Known rows, with every way that one mark hangs from another
zetom{bupakur{voku}}: -.20  .24  -.10  .16  -.20  -.06  .21  .01  .04  .10  -.08  -.01  .11  -.01  .06  .02  .01  -.12  -.14  -.11  .05  .00  .03  .12  .15  .10  .04  -.04  .15  .00  -.05  -.04
zeda{raram{manuze zenen} ruto{zetom}}: -.10  -.09  .05  .09  -.23  -.07  .03  -.03  -.11  -.13  -.16  .18  .32  -.06  .19  -.01  -.05  -.06  -.17  .11  .17  -.04  -.11  .38  -.11  -.07  -.07  -.12  .03  -.08  .14  -.18
raram{manuze{nekora} zenen}: -.16  -.06  .09  .05  -.06  -.03  .05  .00  -.02  -.06  -.08  -.03  .18  -.08  .08  -.09  -.04  -.08  .13  -.01  .19  -.04  -.04  .34  -.08  .05  -.01  -.13  -.18  -.04  -.06  -.04
manuze{nekora raram{topif zeda{ruto{zetom}} zenen}}: -.17  -.12  .11  .07  -.21  -.01  .26  .04  -.01  -.27  .05  .17  .33  .09  .13  -.09  .01  -.17  .14  .05  -.11  -.13  .01  .51  -.31  .00  .07  -.18  -.20  -.13  .05  -.15
voku{bupakur nanasuk nekora{manuze{raram{topif zeda{ruto}}}}}: -.13  .42  -.06  -.01  -.02  -.01  .24  -.02  -.02  .01  -.21  .34  .06  .13  .00  .05  .10  -.05  -.10  .01  .39  -.21  -.04  -.12  .14  .08  .08  -.25  .09  -.24  .20  -.22
raram{manuze topif zenen}: -.23  .11  .20  .12  -.12  -.14  -.01  -.02  -.09  -.06  .14  .12  .29  -.03  .08  -.15  -.05  -.10  .10  -.10  .18  -.07  -.11  .24  -.04  .03  -.02  -.18  -.11  -.04  .05  -.05
nanasuk{voku{nekora}}: -.03  .21  -.08  .09  -.09  -.09  .15  -.06  -.01  .20  -.26  .06  .07  -.03  .00  .02  -.07  -.06  .10  -.12  .17  -.11  .01  -.02  .14  .02  -.05  -.12  .16  .02  .04  -.06
ruto{zeda{raram{zenen}} zetom{bupakur{pimusan voku{nekora}}}}: -.17  .21  .15  .10  -.25  -.05  .23  -.01  -.13  .03  -.11  .11  .10  .19  .15  -.06  .12  -.13  -.04  -.24  -.17  .01  -.01  .18  -.01  .03  .00  .09  .14  -.23  -.06  -.27
topif{raram{manuze{nekora} zeda{ruto} zenen}}: -.19  -.06  -.08  .02  -.13  .02  .08  .10  .00  -.11  -.14  .14  .38  -.11  .18  -.08  .02  -.09  -.06  .09  .11  -.01  .04  .41  -.01  -.03  .06  -.23  -.13  -.04  -.05  -.13
manuze{nekora}: -.02  -.07  -.09  .06  -.05  -.03  .16  -.02  .02  -.05  -.16  -.03  .06  -.01  .01  .06  .01  -.09  .12  .00  .10  .00  .01  .16  -.07  .05  .02  -.09  -.05  .02  -.14  .03
nekora{manuze{raram{topif zenen}}}: -.20  .15  .01  .24  -.31  -.13  .14  .04  -.03  -.01  -.02  .12  .18  .06  .05  -.08  -.11  .07  .13  -.07  .05  -.18  -.04  .24  -.06  .10  .13  -.20  .20  -.05  .12  -.05
bupakur{pimusan voku{nanasuk raram{zenen} vudulef}}: -.07  .45  .05  -.26  -.08  -.23  .21  -.07  -.06  .03  -.07  .19  .16  .19  .03  .06  .31  -.13  -.22  .02  .06  .11  .06  -.01  .15  -.07  .06  -.02  .00  -.16  -.09  -.03
nekora{manuze{raram{topif zeda zenen}}}: -.28  .18  .05  .22  -.34  -.09  .16  .07  -.02  -.02  .02  .14  .23  .05  .07  -.13  -.08  .07  .10  -.08  .01  -.16  .00  .25  -.11  .09  .14  -.22  .10  -.07  .15  -.14
zeda{raram{topif} ruto{zetom{bupakur{voku}}}}: -.12  .09  .02  .10  -.30  -.12  .18  -.03  -.07  -.19  -.02  .25  .30  .05  .16  .08  .04  -.19  -.26  .10  .02  .00  -.10  .23  -.04  -.01  -.08  -.06  .17  -.05  .08  -.21
pimusan{bupakur{voku{nanasuk nekora{manuze} raram vudulef} zetom}}: -.01  .34  .05  -.13  .12  -.10  .24  -.20  .09  .02  -.21  .10  .06  .12  .09  .14  .06  .00  -.05  .01  .29  -.03  -.01  -.09  .12  .08  .05  -.13  .06  .02  .14  -.01
raram{manuze{nekora} topif zeda{ruto{zetom{bupakur}}} zenen}: -.33  -.02  .30  .02  -.09  -.03  .08  .06  -.08  -.32  .16  .19  .43  .02  .21  -.16  .00  -.26  .08  .06  .01  -.05  -.06  .37  -.25  .03  -.10  -.17  -.36  -.06  .06  -.29
topif{raram{manuze zeda zenen}}: -.23  .06  -.06  .11  -.19  .03  .05  .07  -.04  .06  -.14  .13  .32  -.10  .17  -.16  -.02  -.03  -.07  -.09  .12  -.01  .06  .37  .07  .01  .12  -.22  -.06  -.06  -.01  -.11
zeda{raram{topif} ruto{zetom}}: -.03  -.02  .00  .11  -.24  -.13  .11  -.05  -.11  -.20  -.06  .27  .29  .04  .14  .08  -.01  -.12  -.16  .11  .07  -.01  -.12  .20  -.10  -.07  -.07  -.11  .13  -.04  .10  -.16
manuze{nekora raram{topif zeda}}: -.12  -.04  .03  .10  -.22  -.01  .31  .04  .02  -.19  .10  .11  .21  .08  .05  -.02  .05  -.14  .07  -.09  -.06  -.09  .05  .31  -.19  .05  .07  -.18  -.13  -.10  -.06  -.04
nanasuk{voku{bupakur{pimusan} nekora raram vudulef}}: .08  .46  -.01  -.22  -.01  -.16  .22  -.16  -.10  .12  -.27  .28  .11  .12  .05  .15  .07  -.11  -.18  -.11  .28  -.01  .12  -.15  .21  -.07  -.10  -.11  .13  -.12  -.01  -.01
bupakur{pimusan voku{nanasuk nekora raram{manuze topif zenen}}}: -.12  .48  .14  -.25  .00  -.26  .15  -.04  -.09  -.01  .11  .25  .18  .22  .00  .02  .37  -.23  -.06  -.01  .10  .03  -.03  -.13  .14  .00  -.04  -.02  -.08  -.18  -.03  -.13
voku{bupakur{pimusan} nekora raram{manuze zeda}}: -.06  .39  .02  -.22  .05  -.08  .12  -.06  -.14  .01  -.04  .30  .16  .12  .07  .08  .22  -.14  -.21  -.12  .30  .03  .09  -.18  .09  -.03  -.10  -.10  -.16  -.20  .03  -.12
nanasuk{voku{raram{zenen}}}: -.10  .23  -.03  .06  -.12  -.09  .13  -.01  -.04  .12  -.27  .11  .15  -.02  .05  -.02  -.12  -.01  -.04  -.09  .17  -.12  .05  .30  .06  .05  .03  -.16  .13  -.03  .09  -.04
pimusan{bupakur{voku{nanasuk nekora} zetom}}: -.06  .16  .03  .01  .13  -.07  .25  -.16  .11  .10  -.17  .01  .02  .03  .01  .07  .13  -.08  .07  -.01  .24  -.08  -.08  .01  .12  .09  .11  -.10  .02  .04  .09  -.02
raram{manuze{nekora} topif zeda{ruto} zenen}: -.30  -.01  .23  -.01  -.10  -.09  .07  .07  -.03  -.29  .19  .18  .45  -.04  .13  -.14  .04  -.20  .06  .09  .10  -.03  -.08  .31  -.23  -.04  -.07  -.23  -.36  -.04  .04  -.22
bupakur{pimusan voku{raram{zenen} vudulef} zetom}: -.01  .20  .12  -.25  -.04  -.28  .24  -.14  -.13  .04  .09  .16  .18  .19  .11  .08  .37  -.16  -.06  .00  -.08  .15  .05  .07  .01  -.09  .01  .04  -.05  -.01  -.12  .06
pimusan{bupakur{voku{raram vudulef}}}: -.03  .31  .01  -.02  -.07  -.10  .18  -.13  .14  -.06  -.16  .03  .19  .03  .06  .10  -.08  .02  -.17  -.02  .21  .03  .06  .08  .10  .00  .09  -.14  .09  .03  .08  .09
zetom{bupakur{pimusan}}: -.17  .15  -.14  .14  -.19  -.14  .16  .04  -.06  .14  -.03  .06  .13  .01  .07  .09  .09  -.18  -.10  -.15  .01  .02  .04  .04  .09  .03  -.02  .02  .10  -.03  -.13  .00
pimusan{bupakur{voku{nanasuk nekora raram vudulef} zetom}}: .02  .29  .04  -.14  .15  -.07  .26  -.23  .08  .04  -.20  .10  .08  .10  .08  .15  .09  -.06  -.08  -.03  .29  .00  .00  -.04  .11  .03  .04  -.11  -.01  -.01  .11  .03

Rows
.14  .41  -.05  -.31  .27  .02  .25  -.29  -.13  .12  -.38  .37  -.03  .17  .11  .21  .15  -.09  -.23  -.10  .55  .03  .05  -.18  .17  -.02  -.06  -.14  -.07  -.23  .08  .01
voku{bupakur{zetom} nanasuk nekora raram vudulef}
-.02  .24  .18  -.18  .09  -.03  .27  -.12  -.09  -.07  -.16  .20  .13  .07  .13  .06  .05  -.10  -.20  -.10  .29  -.05  .11  .14  .09  .05  -.07  -.20  -.09  -.05  .00  -.04
nanasuk{voku{bupakur{zetom} raram{manuze{nekora} zeda} vudulef}}
-.08  .18  .11  -.06  .06  -.13  .20  -.17  .07  .01  -.05  .10  .17  .05  .09  .04  .07  -.09  .08  -.02  .18  -.03  -.06  .16  -.03  .06  .06  -.12  -.02  .03  .14  -.02
pimusan{bupakur{voku{nekora raram{topif zenen}} zetom}}
-.16  -.03  .13  .01  -.25  -.08  .10  -.05  -.05  -.11  .01  .15  .27  -.06  .12  -.04  .04  -.11  -.09  -.01  .21  .02  -.12  .39  -.14  .03  -.07  -.15  -.05  -.12  -.03  -.15
zeda{raram{manuze{nekora} topif zenen}}
-.19  .03  -.20  .10  -.21  .00  .08  .08  .00  .05  -.22  .20  .36  -.12  .16  -.09  -.01  -.04  -.10  .05  .08  .00  .04  .40  .02  -.08  .15  -.23  .01  -.04  .03  -.12
topif{raram{zeda{ruto} zenen}}
-.24  .12  .09  .23  -.30  -.09  .14  .07  -.06  -.13  .01  .18  .28  .10  .12  -.12  -.10  .04  .12  .01  -.06  -.18  -.02  .26  -.16  .06  .11  -.21  .09  -.06  .20  -.19
nekora{manuze{raram{topif zeda{ruto{zetom}} zenen}}}
-.02  .45  -.05  -.04  -.02  -.08  .16  -.07  -.05  .11  -.34  .20  .02  .07  .02  .07  -.07  .02  -.07  -.06  .34  -.16  .05  -.05  .19  .12  -.02  -.19  .25  -.08  .13  -.12
nanasuk{voku{bupakur nekora{manuze} raram}}
-.20  .05  .28  .20  -.18  .04  .16  .01  -.14  -.18  -.04  .11  .15  .14  .21  -.09  -.07  -.12  -.01  -.27  -.04  -.07  -.06  .37  -.12  .13  -.06  -.03  -.01  -.20  -.03  -.24
ruto{zeda{raram{manuze{nekora} topif zenen}} zetom{bupakur}}
-.13  .08  -.01  .21  -.26  -.03  .14  .02  -.04  .07  -.19  .07  .11  -.02  .05  -.05  -.05  .07  -.09  -.24  .12  -.02  -.05  .30  -.05  -.02  .08  -.12  .13  -.17  .00  -.09
ruto{zeda{raram{zenen}}}
-.15  .06  -.20  .16  -.18  .05  .13  .08  -.04  -.01  -.21  .19  .29  -.02  .20  -.01  -.03  -.10  -.15  -.01  -.01  -.01  .09  .26  .09  .00  .09  -.15  .07  -.02  .00  -.13
topif{raram{zeda{ruto{zetom{bupakur}}}}}
-.28  .06  .17  .10  -.17  -.08  .07  .03  -.09  -.15  .06  .25  .40  .02  .15  -.19  -.01  -.15  .09  .06  -.03  -.03  -.07  .32  -.24  -.07  .04  -.19  -.20  -.05  .16  -.25
raram{topif zeda{ruto{zetom}} zenen}
-.10  -.03  -.14  .05  -.10  .01  .10  .10  .00  -.15  -.10  .13  .32  -.07  .15  .02  .03  -.10  -.11  .06  .09  -.01  .07  .22  .07  -.02  .02  -.21  -.08  .01  -.09  -.08
topif{raram{manuze{nekora} zeda{ruto}}}
-.15  .40  -.05  -.06  -.23  -.20  .22  -.05  -.02  .11  -.02  .10  .15  .12  .08  .11  .15  -.16  -.10  -.08  -.02  .09  .07  -.22  .17  .00  -.09  .04  .17  -.02  -.12  -.08
zetom{bupakur{pimusan voku{nekora{manuze} vudulef}}}
-.08  .23  .16  -.10  .12  -.08  .21  -.17  .07  -.02  -.13  .07  .15  .05  .11  .06  .06  -.04  -.12  -.01  .30  -.03  -.02  .19  .09  .06  .09  -.15  -.07  -.01  .12  .03
pimusan{bupakur{voku{nanasuk raram{manuze zenen} vudulef} zetom}}
-.12  .13  .07  .33  -.08  .05  .15  .03  -.12  -.02  -.16  .00  .01  .16  .12  -.05  -.15  -.04  .07  -.33  -.09  -.10  .04  .12  .03  .10  .04  .00  .09  -.10  -.02  -.07
ruto{zeda zetom{bupakur}}
-.22  -.09  .09  .10  -.24  .02  .29  .06  -.01  -.24  .04  .17  .34  .07  .17  -.08  -.01  -.22  .07  .01  -.11  -.13  .03  .54  -.29  .03  .05  -.16  -.18  -.14  .04  -.17
manuze{nekora raram{topif zeda{ruto{zetom{bupakur}}} zenen}}
-.24  -.01  -.05  .23  -.30  .04  .22  .07  -.02  -.01  -.10  .14  .31  -.01  .17  -.09  -.10  -.09  -.06  -.08  -.04  -.15  .07  .48  -.15  -.02  .11  -.15  -.03  -.15  .15  -.12
manuze{raram{zeda{ruto{zetom{bupakur}}} zenen}}
.08  .39  -.05  -.18  -.05  -.13  .10  -.22  -.10  -.03  -.10  .31  .24  .14  .13  .16  -.07  -.08  -.08  -.14  .25  .12  .08  -.23  .00  -.12  -.19  -.12  -.04  -.09  .05  .05
voku{nekora raram{topif} vudulef}
-.33  .03  .13  .13  -.14  .02  .03  .07  -.08  -.10  -.03  .12  .38  -.06  .21  -.16  -.08  -.12  -.04  -.01  .08  -.06  -.01  .34  -.12  -.01  -.04  -.15  -.23  -.05  .14  -.24
raram{manuze zeda{ruto{zetom{bupakur}}} zenen}
-.33  .09  .20  .08  -.16  -.12  .01  .07  -.06  -.18  .21  .22  .48  -.07  .13  -.17  -.01  -.14  -.02  .02  .13  -.05  -.09  .25  -.14  -.07  -.05  -.24  -.27  -.04  .14  -.19
raram{manuze topif zeda{ruto} zenen}
-.08  -.14  -.07  .11  -.20  .01  .25  .00  .04  -.03  -.15  .01  .14  .00  .06  -.02  -.03  -.07  .13  -.04  .04  -.12  .04  .51  -.17  .05  .12  -.14  -.03  -.13  -.05  .04
manuze{nekora raram{zenen}}
.03  .40  .02  -.24  .10  -.12  .26  -.20  -.06  .06  -.16  .19  .01  .22  .08  .13  .20  -.04  -.05  -.01  .20  .04  .02  -.21  .14  .05  -.04  -.07  .05  -.03  .06  -.05
bupakur{voku{nanasuk nekora{manuze} raram vudulef} zetom}
-.25  .03  -.05  .13  -.17  .05  .05  .09  -.06  -.04  -.15  .19  .39  -.07  .26  -.11  -.06  -.10  -.12  -.01  .06  -.05  .06  .41  .05  .01  .06  -.19  -.05  -.06  .04  -.18
topif{raram{manuze zeda{ruto{zetom{bupakur}}} zenen}}
-.16  .33  -.09  .00  -.19  -.18  .22  .04  -.03  .07  .02  .09  .15  .10  .06  .11  .18  -.19  -.22  -.10  -.04  .05  .08  .05  .14  .06  -.01  .04  .12  -.05  -.12  -.02
zetom{bupakur{pimusan voku{raram}}}
-.14  -.08  .06  -.01  -.24  -.14  .09  .00  -.03  -.24  .03  .23  .40  -.09  .13  .04  .04  -.15  -.17  .16  .23  -.01  -.15  .38  -.16  -.07  -.13  -.19  -.04  -.08  .03  -.16
zeda{raram{manuze{nekora} topif zenen} ruto}
-.06  .03  -.11  .10  -.29  -.17  .13  -.02  -.04  -.12  -.02  .26  .33  -.06  .08  .13  .02  -.10  -.26  .10  .19  .01  -.12  .17  -.06  -.11  -.07  -.16  .15  -.04  .07  -.09
zeda{raram{topif} ruto}
-.14  -.18  .01  .09  -.21  .05  .26  .05  .01  -.17  -.12  .09  .26  .03  .13  -.07  -.01  -.11  .10  .05  -.07  -.13  .06  .53  -.28  -.01  .11  -.16  -.17  -.13  .04  -.12
manuze{nekora raram{zeda{ruto{zetom}} zenen}}
-.04  .27  .00  -.02  -.07  -.10  .18  -.18  .16  .03  -.18  .00  .16  -.01  .04  .07  -.05  -.02  -.02  -.03  .22  .03  .01  -.07  .11  -.04  .05  -.12  .07  .04  .06  .03
pimusan{bupakur{voku{nekora vudulef}}}
-.18  .45  .13  -.17  -.07  -.04  .17  -.05  -.01  -.05  -.10  .16  .21  .10  .09  -.06  .10  -.04  -.27  -.04  .22  .06  .07  .10  .11  .00  .04  -.16  -.14  -.15  .06  -.12
bupakur{voku{nanasuk raram{manuze zeda zenen} vudulef}}
